Known rows, with every way that one mark hangs from another:
M(G(P)): 3.0  -20.9  -4.1  -2.3  0.9  -16.3  27.8  -2.8  12.0  -19.0  13.7  -37.4  -18.3  -18.1  33.6  21.1  -37.7  22.0  -32.1  -5.4  -31.7  -19.5  -0.5
M(G(K)): 10.0  -43.3  1.7  17.3  6.3  -17.8  5.8  -14.4  -2.5  -17.0  18.0  -21.7  -10.3  -16.3  32.4  6.8  -38.2  27.8  -14.7  -10.9  -26.2  -16.5  -1.7
K(G(B P T)): 13.4  -4.0  -25.1  -1.4  14.9  9.5  23.5  -15.8  9.7  -1.8  -27.5  -48.6  -0.8  -7.4  50.2  -10.4  -44.2  -11.2  -20.6  -29.3  -48.0  3.6  4.2
B(A G(K P T)): 41.6  -8.1  4.9  8.1  -6.9  -15.1  -2.2  -24.5  25.5  3.2  26.9  -33.0  4.2  21.5  46.8  -2.2  -39.2  -17.6  -49.0  -16.6  -26.6  -11.1  -2.6
P(B(A(K(G(T)) M))): 28.0  -31.8  -38.1  26.9  -21.1  7.2  -8.8  -28.0  -6.3  5.9  -39.5  -7.0  -24.6  3.5  31.0  4.3  -6.1  26.2  -35.3  3.3  -42.7  -19.6  0.9
T(A): -19.9  -23.0  -10.5  18.0  -22.7  -10.3  34.8  -22.4  -26.8  -8.0  -14.9  -16.6  -9.3  -0.4  26.9  17.4  -27.4  19.4  -14.7  -0.5  -13.5  -27.3  -16.1
P(B(A(K M))): 8.8  -49.6  -26.6  38.2  -34.5  10.9  0.6  -31.1  -20.9  4.2  -34.1  9.9  -38.7  15.2  21.2  31.5  20.8  49.1  -20.3  24.1  -28.0  -22.7  -5.1
B(G(K) P): 29.9  -32.1  26.8  3.6  4.7  -12.7  7.9  -16.8  1.7  -15.1  22.9  -28.1  -19.2  7.7  33.9  33.2  -34.3  9.7  -6.2  -8.7  -5.6  -7.2  4.1
G(B K T): 15.4  -27.6  -18.4  19.0  2.9  7.8  5.6  -27.2  -5.8  2.3  -17.1  -14.5  7.2  8.0  39.5  -12.2  -29.6  -3.9  7.2  -22.8  -32.7  9.0  -6.6
A(K M): 10.2  -66.2  -19.5  17.6  -17.7  -3.0  2.0  -15.9  -23.6  -6.8  -13.8  17.0  -34.4  6.3  9.0  14.8  7.3  39.8  -7.7  3.7  -19.5  -22.4  -1.2
T(A(B M(G(K)) P)): 1.4  -47.2  -53.0  13.2  0.5  -7.4  -5.2  -12.5  -21.9  -36.7  -5.2  -1.1  5.6  2.1  21.8  22.8  -33.9  42.7  -30.5  -5.3  -11.7  -11.7  13.9
B(G): 7.0  -25.6  15.6  13.8  -11.3  -6.4  15.0  -9.2  -0.5  -6.4  0.5  -30.9  -26.7  -1.6  35.2  25.8  -40.7  28.4  -4.3  -8.3  -12.1  -23.4  -17.6
T(A(M P(B))): -18.3  -32.2  -47.4  12.3  -23.0  10.5  16.9  -21.3  -36.5  -22.2  -38.0  -7.4  -10.2  14.6  24.1  42.2  -8.5  33.0  -7.6  12.8  -17.6  -20.8  -0.9
K(G(P(B) T(A))): 5.6  6.8  -30.0  -0.7  -8.5  -6.5  27.7  -20.4  -4.0  -7.0  -29.1  -46.7  21.3  -20.8  46.4  -5.4  -46.9  -5.1  -28.5  -4.6  -63.6  -19.2  1.9
K(G): 1.3  -26.2  -0.5  19.9  -2.2  -1.1  21.9  -6.5  -12.9  -13.5  -13.2  -39.7  -31.5  -12.9  37.2  9.0  -35.2  20.7  -15.9  -14.7  -26.4  -20.4  1.3
G(B K P T): 22.2  -20.3  -20.7  4.9  10.3  5.5  11.2  -24.3  5.8  -1.0  -6.5  -24.0  17.9  8.7  41.8  -15.7  -27.9  -16.5  -7.1  -23.4  -47.0  10.5  5.0
P(B): -5.5  -22.6  -5.4  27.5  -26.3  9.4  22.5  -13.2  -17.5  -8.0  -27.9  -25.9  -24.0  -8.4  31.3  32.2  -16.1  34.3  11.7  11.1  -36.5  -15.6  -9.1
M(G(P(B) T(A(K)))): 8.7  -9.1  -34.9  -7.3  -14.0  -19.3  23.2  -24.6  1.2  -4.5  -8.2  -16.7  21.5  -26.0  23.3  12.4  -29.7  14.6  -31.7  7.4  -63.7  -31.2  -7.8
P(B(G)): 6.6  -20.2  9.8  21.7  -18.5  3.2  13.3  -15.2  -3.2  -4.1  -18.0  -36.8  -21.3  -10.0  41.9  35.8  -35.3  40.6  11.5  6.9  -32.8  -20.8  -17.6
A(K M(G(B(P) T))): 23.2  -42.3  -37.1  -12.7  10.5  -5.3  5.5  -25.7  11.2  -7.1  -24.2  4.8  -18.5  -0.1  20.3  28.6  -17.7  24.2  -16.3  -7.2  -12.5  6.3  -3.8
A(K M(G(B T))): 17.0  -49.8  -45.5  4.3  5.4  -2.3  -4.6  -27.3  5.3  1.2  -29.8  8.3  -10.9  -7.2  24.4  3.9  -20.9  36.9  -11.5  -13.2  -29.2  -5.0  -14.5
T(A(M)): -15.1  -48.1  -27.2  15.5  -19.4  -10.7  15.9  -25.5  -26.3  -10.2  -25.7  3.2  -9.9  5.8  25.2  9.3  -18.6  32.4  -16.1  5.5  -10.4  -22.9  -13.6

Rows:
4.4  3.1  -20.3  -8.1  -15.9  -7.9  20.3  -11.6  -6.7  -13.5  -0.1  -29.2  2.4  20.1  28.8  31.8  -51.9  -9.5  -23.9  -20.6  -1.0  -27.1  -17.9
B(G(T(A(P))))
7.7  -37.6  -45.2  -7.8  -5.0  -1.4  18.1  -40.3  -16.6  2.2  -40.6  17.6  -0.3  19.2  16.9  21.6  -3.3  8.0  -13.3  -2.4  -9.1  -0.2  -7.1
G(B(P) T(A(K M)))
-7.1  -49.5  -47.8  -1.8  -4.5  -11.7  11.0  -16.6  -28.3  -24.0  -3.8  10.1  -18.7  2.4  9.0  37.4  -10.5  40.7  -37.6  -2.1  -7.7  -36.5  -0.2
T(A(K M(G) P))
-6.3  -25.5  -28.9  6.7  15.0  5.7  34.4  -33.5  -26.3  0.6  -29.8  -22.8  0.6  -11.6  39.5  0.6  -17.0  15.8  -28.5  -18.1  -49.7  -21.5  6.1
T(A(K(G(B P))))
47.0  -34.1  -20.3  -4.7  -17.1  -7.9  -7.7  -7.1  11.4  -12.1  -12.1  5.0  -19.8  11.9  8.0  34.9  -22.8  28.7  -10.8  -0.9  -6.7  -0.5  2.9
A(B(G(T) P) K M)
20.2  -4.8  -28.3  13.8  -16.7  9.3  12.8  -7.7  -12.5  -7.0  -3.1  -25.1  -37.0  26.8  20.4  26.6  -13.1  -12.7  -53.8  -26.4  -13.9  -28.2  9.0
B(A(K(G(T)) P))
14.7  -28.7  -6.3  15.8  -25.7  3.3  25.5  -1.7  -17.7  -19.2  -9.8  -5.8  -37.8  5.7  1.5  53.3  0.0  30.6  -3.1  5.2  -12.1  -6.8  12.4
A(B(P) K)
5.6  -46.8  -36.7  1.5  -10.5  -19.6  14.1  -17.9  -12.9  -23.3  -17.8  12.1  -15.2  -9.2  6.5  43.2  -14.9  56.6  -30.1  13.6  -7.3  -15.3  4.4
T(A(B(P) K M(G)))
14.3  -30.1  -57.8  14.6  -14.7  25.6  1.3  -28.1  -13.2  3.8  -34.3  10.6  -31.4  49.1  19.8  32.5  11.4  6.8  -32.0  -13.4  -2.9  -4.7  -3.3
G(B(A(K M P)) T)
-8.4  -6.6  -33.8  10.5  6.2  4.5  26.9  -31.0  -12.1  3.4  -47.2  -34.4  9.4  -9.1  50.4  -11.2  -52.3  -0.1  -16.1  -25.6  -32.5  -8.5  -15.1
K(G(B T(A)))
30.5  -32.2  -57.0  6.7  -10.0  12.7  -8.5  6.2  -15.4  -25.9  -25.7  -5.0  -24.3  11.4  5.4  16.8  -17.0  20.2  -24.1  -20.0  -26.1  -9.1  24.7
A(B K(G(T)) M P)
4.7  -21.3  -41.9  -9.0  14.2  0.0  18.8  -36.0  -6.0  -6.0  -51.3  -20.2  1.5  4.6  43.2  5.5  -39.0  2.1  -23.9  -14.1  -11.3  7.7  -1.2
K(G(B(P) T(A(M))))
-11.3  -41.8  -39.2  25.5  -27.8  -4.5  12.3  -16.4  -25.2  -16.3  -39.1  2.5  -7.3  3.8  21.3  13.5  -22.8  50.1  -11.5  9.4  -13.4  -12.5  -5.2
T(A(B M))
27.9  -33.0  14.9  5.3  7.4  -13.0  4.7  -14.2  6.7  -11.6  28.2  -32.7  -1.1  -0.8  41.2  3.0  -35.7  9.2  -16.8  -13.4  -34.6  -15.2  6.1
B(G(K P))
21.6  -3.6  -13.2  -4.8  0.4  -7.3  20.9  -1.9  10.3  -12.3  -1.8  -47.6  -6.4  -10.0  37.6  -9.0  -46.1  -15.9  -34.8  -22.5  -43.5  -11.7  9.6
K(G(P T))
15.7  -30.3  -5.5  17.4  -6.6  2.9  11.9  -17.8  -10.5  -13.1  0.6  -29.2  3.4  -7.3  36.8  8.8  -12.9  14.8  -1.1  6.8  -60.3  -8.0  15.7
G(K P(B))
8.9  -34.6  0.4  12.7  11.8  10.4  20.4  -27.3  -12.0  -8.9  -11.0  -20.0  -15.3  12.3  36.0  27.8  -13.9  7.3  7.7  -10.4  -12.9  14.0  8.1
G(B(P) K)
16.3  -28.0  10.6  29.0  -23.6  -3.0  9.5  -24.7  -4.4  7.7  5.7  -12.5  -41.4  16.9  26.8  34.1  -10.6  30.5  -35.0  -4.1  -7.7  -35.6  -18.4
B(A(K) G)
-3.8  -18.8  -41.2  19.1  -11.7  9.7  24.8  -4.0  -43.0  -25.0  -22.0  -17.9  -18.5  0.5  11.7  35.2  -18.0  28.1  -28.3  -15.9  -24.7  -30.7  16.7
T(A(B K(G) P))
-5.3  -21.1  -36.8  12.7  -13.8  3.2  25.9  -37.3  -23.6  12.5  -35.0  3.7  7.8  6.7  23.7  3.2  -16.3  7.2  -5.8  -12.8  -30.6  -16.4  -21.9
G(B T(A(K)))
21.5  -40.9  -36.2  29.7  -3.3  8.8  -12.4  -42.1  1.5  9.9  -30.4  2.0  -3.2  32.5  44.3  -12.6  -12.4  6.1  -23.7  -12.0  -16.3  11.1  -7.3
G(B(A(M)) K T)
10.1  -44.5  -46.1  10.8  -4.4  -6.0  9.5  -16.0  -23.5  -16.9  -28.0  -2.5  -2.9  -13.1  19.5  -2.3  -14.7  40.2  -40.5  -1.1  -45.8  -22.4  22.9
T(A(B K(G(P)) M))
21.5  -34.3  12.3  26.0  -5.8  -0.6  -3.3  -23.2  -6.0  -5.5  -2.7  -28.5  -4.6  -10.5  43.6  17.6  -33.8  33.6  12.4  1.3  -42.5  -15.2  -6.0
P(B(G(K)))
